Each row comes from the steps of one walk. Every step used is in the known rows, and no mark comes twice. Write the walk behind each row, first mark first.
Known rows
mimaf > nenero > kizim > zamufep: [-4.62  2.71 -1.71 -2.39  0.50 -0.68 -2.09 -1.01 -1.09 -4.28 -0.21  1.78
 -1.52  2.34  2.05  1.69  3.97  1.44  1.49]
nenero > kizim > zamufep > mimaf: [-4.86  1.10 -1.61 -1.18  0.09 -1.47 -2.70  0.21 -1.87 -2.58 -0.68 -2.89
 -3.77  0.49  1.76  0.56  0.58 -0.22  4.60]
nenero > mimaf: [ 1.22 -2.36 -0.11 -1.85 -1.29 -2.27 -0.58  0.67 -0.12  0.26  0.67 -2.64
 -1.64 -2.49 -0.13 -2.05 -0.27 -1.71  2.61]
kizim > mimaf > zamufep: [-2.05  0.66  0.38 -4.29 -0.54 -0.92 -3.33  2.49 -2.89  0.02  0.07 -0.80
 -3.62 -1.79  0.02  1.20 -1.43  0.34  4.49]
duza > zamufep > kizim > mimaf: [-1.32  0.93 -0.60 -0.90 -0.74 -1.34  1.89  0.37 -2.51 -0.44  0.45  0.75
 -4.48 -0.90  2.45 -2.98  0.16  0.41  6.50]
mafi > mimaf > kizim > duza: [ 2.69  0.44 -0.38 -0.19  0.18 -1.64  1.36  1.30 -2.63  1.93 -0.26 -1.59
 -3.83 -3.78  4.11 -2.17  1.52  0.59  0.53]
mafi > mimaf > nenero: [ 0.72 -1.74 -0.11 -2.99 -0.16 -1.90 -4.28 -0.48 -0.65  0.10 -0.68 -0.19
 -1.30  0.61  0.73  0.35  2.63  1.69  2.17]
kizim > duza: [ 3.44  0.34 -1.16 -1.24  0.37 -1.18  2.94  2.27 -0.83  0.50  2.33 -1.38
 -4.03 -3.39  3.30 -3.00 -0.24 -0.17  1.30]
zamufep > mimaf: [-0.66 -2.15 -0.72 -1.47 -0.49 -2.24 -2.78  2.08 -1.32  0.61  0.20 -4.38
 -3.77 -1.40  0.76 -0.29 -1.77 -0.41  4.29]
mafi > mimaf: [ 1.00 -2.33 -0.16 -1.43  0.23 -1.85 -2.70  0.23 -0.18  0.85 -0.14 -2.06
 -2.24  0.06  0.73 -1.52  1.03  0.34  1.56]
kizim > duza > zamufep: [ 0.63  1.51 -1.14 -2.19 -0.57 -0.59  2.93  1.96 -0.57 -0.87  1.91 -0.05
 -3.28 -0.71  3.99 -4.22 -1.03 -0.07  1.77]
mafi > mimaf > zamufep: [-1.66 -0.54  0.32 -3.21  0.38 -1.15 -2.65  1.20 -1.18  0.43 -1.56 -1.07
 -2.25  0.63  0.13 -0.31  0.69  0.70  1.93]
duza > zamufep > kizim: [-1.85  0.85 -1.17  0.24  0.28 -1.30  5.79  0.19 -0.27 -1.19  0.06  1.42
 -2.74  2.00  3.20 -4.25  1.67  0.64  3.15]
mimaf > zamufep > kizim: [-2.04  1.20 -0.67 -0.51  1.16 -1.30  5.27  1.01 -1.26 -0.42 -1.43  1.00
 -3.54  0.62  1.88 -1.70  1.96  0.94  2.81]
nenero > mimaf > zamufep > kizim > duza: [ 1.96  1.68 -0.54 -0.25  0.30 -1.53  8.20  0.59 -1.95  0.82 -0.87 -0.49
 -5.07 -4.86  3.29 -4.80  1.49 -0.64  4.65]
zamufep > mimaf > nenero > kizim > duza: [ 1.29  1.62 -1.41 -1.04 -0.24 -1.78 -0.51  0.37 -2.76 -1.24  1.17 -2.49
 -4.98 -3.53  3.73  0.89  2.55  1.16  4.64]
mafi > mimaf > zamufep > kizim > duza > nenero: [ 2.46  1.07 -1.04  0.12  1.08 -0.73  6.58 -0.48 -2.55  0.54 -0.02 -0.22
 -5.73  0.57  4.07 -2.73  2.46  2.69  2.04]
duza > nenero: [ 1.03 -1.41 -1.20 -1.39 -0.12 -0.86  0.63  0.90 -0.94 -0.96  2.76 -1.01
 -2.62  3.42  1.34  0.83  0.24  2.01 -0.66]

Write each row's walk
[-3.66  0.04 -1.07 -3.72 -0.33 -1.50 -3.80  0.55 -1.57 -1.73 -1.55 -0.91
 -2.63  0.41  0.79  0.60  0.06  0.86  4.77] : kizim > zamufep > mimaf > nenero
[-0.09  1.56 -0.41 -1.47 -0.76 -1.08  1.46  1.12 -2.14  0.46 -0.30 -0.06
 -2.94 -1.06  4.81 -3.33  0.45  0.63  1.20] : mafi > mimaf > kizim > duza > zamufep
[-0.11  1.60 -0.37 -1.65 -1.92 -1.39  3.05  1.32 -2.03 -0.17  0.41 -0.27
 -2.47 -3.10  4.21 -3.61 -0.48 -0.85  1.62] : nenero > mimaf > kizim > duza > zamufep
[ 1.44  0.63 -0.81 -0.17 -0.45 -1.96  1.49  2.84 -3.58  1.50 -0.05 -3.39
 -5.09 -4.98  4.29 -1.15 -0.78  0.05  2.69] : zamufep > mimaf > kizim > duza
[-0.40  0.63 -0.63 -1.23 -0.66 -1.57 -4.32  0.49 -2.87 -1.12  2.08 -1.67
 -4.09 -1.97  1.17  2.33  1.50  0.32  4.62] : nenero > kizim > mimaf
[ 2.02  1.99 -1.41 -0.03  0.93 -0.42  8.32  0.75 -2.45 -0.46  1.18  0.40
 -5.71  0.54  4.20 -1.89  1.65  2.53  1.35] : mimaf > zamufep > kizim > duza > nenero
[-2.21  0.22 -1.04 -1.54 -0.52 -2.17 -4.26 -0.15 -2.29 -2.10  0.25 -2.40
 -2.97 -0.02  1.63  3.67  3.12  1.50  4.49] : zamufep > mimaf > nenero > kizim
[-4.19  1.91 -1.27 -2.23  0.63 -0.93 -3.79 -2.16 -1.11 -3.19 -1.21  1.26
 -1.49  2.50  1.72  1.11  4.86  1.60  2.36] : mafi > mimaf > nenero > kizim > zamufep
[-0.59  2.37 -0.89 -1.45 -0.92 -0.77  3.09  2.23 -2.03 -0.72  0.91  0.56
 -2.81 -1.16  4.86 -2.95 -0.36  0.48  0.40] : mimaf > kizim > duza > zamufep
[-0.73  0.14 -0.68 -1.35 -0.02 -1.90 -4.70 -1.84 -1.40 -1.81 -0.08 -0.50
 -1.78  1.13  1.46  2.71  5.52  1.98  2.34] : mafi > mimaf > nenero > kizim
[-0.37 -1.12  0.05 -0.58 -0.11 -2.02 -2.22  0.83 -2.14  1.12 -1.29 -1.22
 -1.68 -0.17  1.89  0.10  1.85  0.93 -0.21] : mafi > mimaf > kizim
[ 2.63  0.94 -1.37 -0.29 -0.15 -0.78  3.83  1.78 -3.20  0.05  2.46 -0.69
 -4.13  0.03  4.21  0.28  0.83  2.32 -1.75] : mimaf > kizim > duza > nenero
[-4.39  0.97 -1.93 -0.90  0.02 -0.99 -2.28 -0.41 -2.40 -3.04  0.18 -2.73
 -4.21  2.78  2.16  1.58  0.92  1.15  3.55] : duza > nenero > kizim > zamufep > mimaf
[-1.50  1.55 -1.26 -0.92 -0.88 -1.48  0.18  1.07 -2.13 -1.20  0.95 -3.45
 -4.96 -1.73  4.12 -1.63 -0.50 -0.18  5.55] : nenero > kizim > duza > zamufep > mimaf
[-3.63  0.89 -0.51 -1.92 -0.77 -1.46  0.01  0.63 -1.74 -1.21 -1.83  0.28
 -1.04 -0.75  1.37 -1.36  0.57 -1.05  0.75] : nenero > mimaf > kizim > zamufep
[ 3.88  0.03 -1.57 -0.94  0.13 -0.64  3.80  1.37 -1.56 -0.18  3.42 -1.53
 -4.54  0.25  3.49 -1.11  0.12  1.78 -0.33] : kizim > duza > nenero
[-1.36  1.18 -0.45 -2.60 -0.96 -1.41 -0.16 -0.43 -2.59 -1.13 -0.26  2.31
 -3.43 -0.39  2.15 -1.08  1.92  1.80  6.62] : duza > zamufep > kizim > mimaf > nenero
